Known rows, with every way that one mark hangs from another
bitakun(muro): [ -2  -3  -9  16   1  -1 -22  -7   7 -24  -4   4  -2 -24  30   6  13 -13
 -30  -4  22]
lagin(suzug vike): [ 12 -18  -9  15  -6  -1 -18  -1   2 -35  -1 -14 -20 -10  19   7  -3 -12
 -29  -8  14]
lagin(suzug(ladu muro(bitakun)) vike): [  3 -17  -2   7 -21  -4 -15   7  30 -37  12 -14 -10  -5   7  15  12  -7
 -33 -22   9]
lagin(suzug): [  7 -14 -17  21   7   6 -16  -7   5 -29  -1  -3  -8 -12  21   5  -7 -14
 -13 -11  13]
vike(ladu(suzug(muro))): [-10  -2  -1  14  -7  -7  -1  17   2 -19   9 -10  -2 -12  12  14   2 -16
 -12   1  12]
ladu(suzug(muro)): [ -1   2  -8  18  -4  -9 -11   0   5 -25  16 -17   5 -13  19  -3   8 -17
 -19  -8  21]
ladu(suzug(muro(bitakun)) vike): [ 12   7   7  13 -14 -17 -15  -5  14 -24  19   2  -1  -1  12   5   6  -2
 -30  -5  24]
muro(bitakun suzug(ladu) vike): [ 16 -14   9   1  -3 -11 -15   4  21  -5   0  -5 -10 -17 -13  -7   0   0
 -26  -8  15]
vike(ladu(suzug)): [  2  -3   2  11   3  -1  -4  19  -6 -16  -1  -7 -13 -15   8  11  -9 -15
  -9   3  15]
ladu(vike): [ 18   1  -2  18 -15 -11  -9  -6   4 -20  -1   1 -18 -16  24   7 -11 -10
 -29   6  24]
muro(bitakun(lagin) suzug(ladu) vike): [ 11 -10  -7   5  -5   3  -9   4  13   3  -3   4  -6 -15 -12 -18  -6  -4
 -17 -10  27]
muro(bitakun(lagin) suzug vike): [  8 -14 -11  10  -2  -3 -17 -10   3  -4  -3   8  -4 -12  -4 -20  -4   1
 -14  -7  31]
muro(bitakun(lagin) suzug(ladu)): [  3  -3 -18   9  -4   3  -3   5  17 -14  -2   5  -5 -15  -1 -12  -2  -9
 -10 -18  37]
vike(ladu(suzug(muro(bitakun)))): [ -9  -6   5   8  -8  -9  -8  12  14 -24  12  -2  -2  -6   4  18   8  -5
 -10  -6  14]
bitakun(lagin): [  3  -5 -26  22  -9   7  -7  -8  -3 -19  -6  -3  -9 -19  26  -8  -9 -18
  -7  -9  35]
muro(bitakun suzug vike(ladu)): [  3 -21  11   1  -4 -13 -12   8   9  -6  -6   7 -16 -13 -12   9  -4   6
 -17   6  11]
lagin(bitakun(muro) suzug vike(ladu)): [-12 -26  -4  -3  -3  -8 -13  20  -2 -38  -9   5   0 -16  24  25   4  -3
 -39   2   7]
lagin(bitakun(ladu) suzug(muro) vike): [ -3 -21 -18   7 -16 -25  -1   5   6 -45   6 -20  12 -24  30   7  12 -11
 -37 -11  13]
suzug(ladu(vike) muro(bitakun)): [  9   1   5   9 -30 -13  -7   2  32 -22  12   1  -9 -10  13  15   4  -5
 -33  -7  19]
bitakun(ladu(suzug) muro(vike)): [ 13   3   8  13  14  -6 -22   5  -7  -1   0  -5   6 -31  12  -9  14 -15
 -37   4  13]

Rows
[-13 -20 -17  19 -11  15  -6   8  -3  -3  -2   7  -1  -9  11   8 -13 -11
  -7   4   4] | bitakun(lagin(suzug(muro(vike(ladu)))))
[  1   8  -9  20  -2 -15  -3   5   4 -21  13 -19   8 -26  21  -3  14 -22
 -21  -8  20] | bitakun(ladu(suzug(muro)))
[ -9 -29  -1  -1  10  -1 -18  13  -4 -15 -11  15  13 -19  17  17  -4   0
 -29   8  -4] | lagin(bitakun(muro(vike(ladu))) suzug)
[-14  -3 -11  11 -10   4  -3  11   6 -17   7   5   2  -5   6   7   1  -9
  -1  -9  26] | vike(ladu(suzug(muro(bitakun(lagin)))))
[ -9  -8 -24  17 -20   0 -13 -15  17 -27   7   3   2 -11  23  -2   8  -9
  -9 -18  34] | suzug(muro(bitakun(lagin)))
[  4  -5 -33  27   6  13  -4  -3  -4 -18  -7   2  -2 -24  24  -7  -7 -23
  -5 -12  25] | bitakun(ladu lagin(suzug))
[ 15  -9 -14  11  -1 -19   0   2  -1 -30  -3   4   7 -24  29   6 -11  -9
 -31   0  16] | lagin(bitakun(ladu(vike)) suzug)
[  7 -14 -23  19  -8  11 -13  -1  -6 -28  -5  -6 -17  -9  20  -4 -10 -15
 -19 -10  26] | bitakun(lagin(suzug vike))
[ 15   4 -14  17  -8  -3  -2  11 -14 -17  -2 -20 -12 -25  14 -17   0 -22
 -23  -6  37] | bitakun(ladu(suzug) lagin(vike))
[ 17   0  -7  10  -9  -5  -9   6  -3 -23   1 -13 -12 -19   6 -13   7 -12
 -22 -15  40] | muro(bitakun(ladu(suzug) lagin(vike)))
[ -4  -3   0  11   7  16 -15  18 -17  10  -8  11  -1 -16   6  -3  -5 -12
 -19  11  17] | bitakun(lagin muro(vike(ladu(suzug))))
[  0 -12 -18  20  11  22 -28  -7  -6  -4  -7  16   5 -14  19  -8  -3 -11
 -24  -3  14] | bitakun(lagin(suzug) muro(vike))
[-11 -21   1  -6 -16 -19  -9  19  -2 -35 -11  -1  -4 -24  26  22   8  -3
 -42   7  17] | lagin(bitakun(muro) vike(ladu))
[ 10 -22 -15   5  -5 -20  -5   6  -2 -42  -4 -18   0 -27  25   3   2 -11
 -34  -9  17] | lagin(bitakun(ladu) suzug vike)
[ -7 -19   3  12 -21  -8  -7   8   5  -7   1  -8  -9 -18  12  15  -2  -8
 -19  11   2] | suzug(muro(vike(ladu)))
[  2   6 -27  30 -13   2   2  -3   3 -15   5   9   3 -17  29   0  -5 -18
 -22  -2  22] | bitakun(ladu(vike) lagin(suzug(muro)))
[ 25  -6  10   8   6 -12 -19  -1   3  -7   4 -10  -4 -22  -3  -9   5  -7
 -21  -6  17] | muro(bitakun(ladu(suzug)) vike)
[ -3 -17  -4  -1   8 -23 -19  -1  -1 -15  -3   5  19 -25  15 -11   8   1
 -42   4  18] | lagin(bitakun(muro(suzug vike)))
[  2  -3  -9  10 -20  -5 -14  -1   5 -29  14 -12  -4  -3  10  -9  11  -8
 -24 -17  36] | ladu(suzug(muro(bitakun(lagin(vike)))))
[  2  -2  -3  12  -4 -11 -18  -6  16 -30  18  -9   5  -6  11   1  14  -8
 -18 -17  23] | ladu(suzug(muro(bitakun)))
[  7 -27 -13   3  -6 -15 -12   2  -1 -45  -2 -15  -1 -14  25   5  -6  -6
 -32  -8  17] | lagin(bitakun suzug vike)
[  8   7  -8  17  11   7 -18   4 -15   7  -4   2  10 -29  13 -21   7 -19
 -27   1  25] | bitakun(ladu(suzug) lagin muro(vike))
[  7 -16   7   5 -22  -8 -16   0  29 -11   9 -12  -4 -15   1   4   9  -5
 -27 -10   9] | suzug(ladu muro(bitakun vike))
[  5   9 -21  26   4  11 -10  -1  -3 -10  -7  25   2 -22  31   1  -1 -16
 -32   1  24] | bitakun(ladu(vike) lagin(suzug) muro)
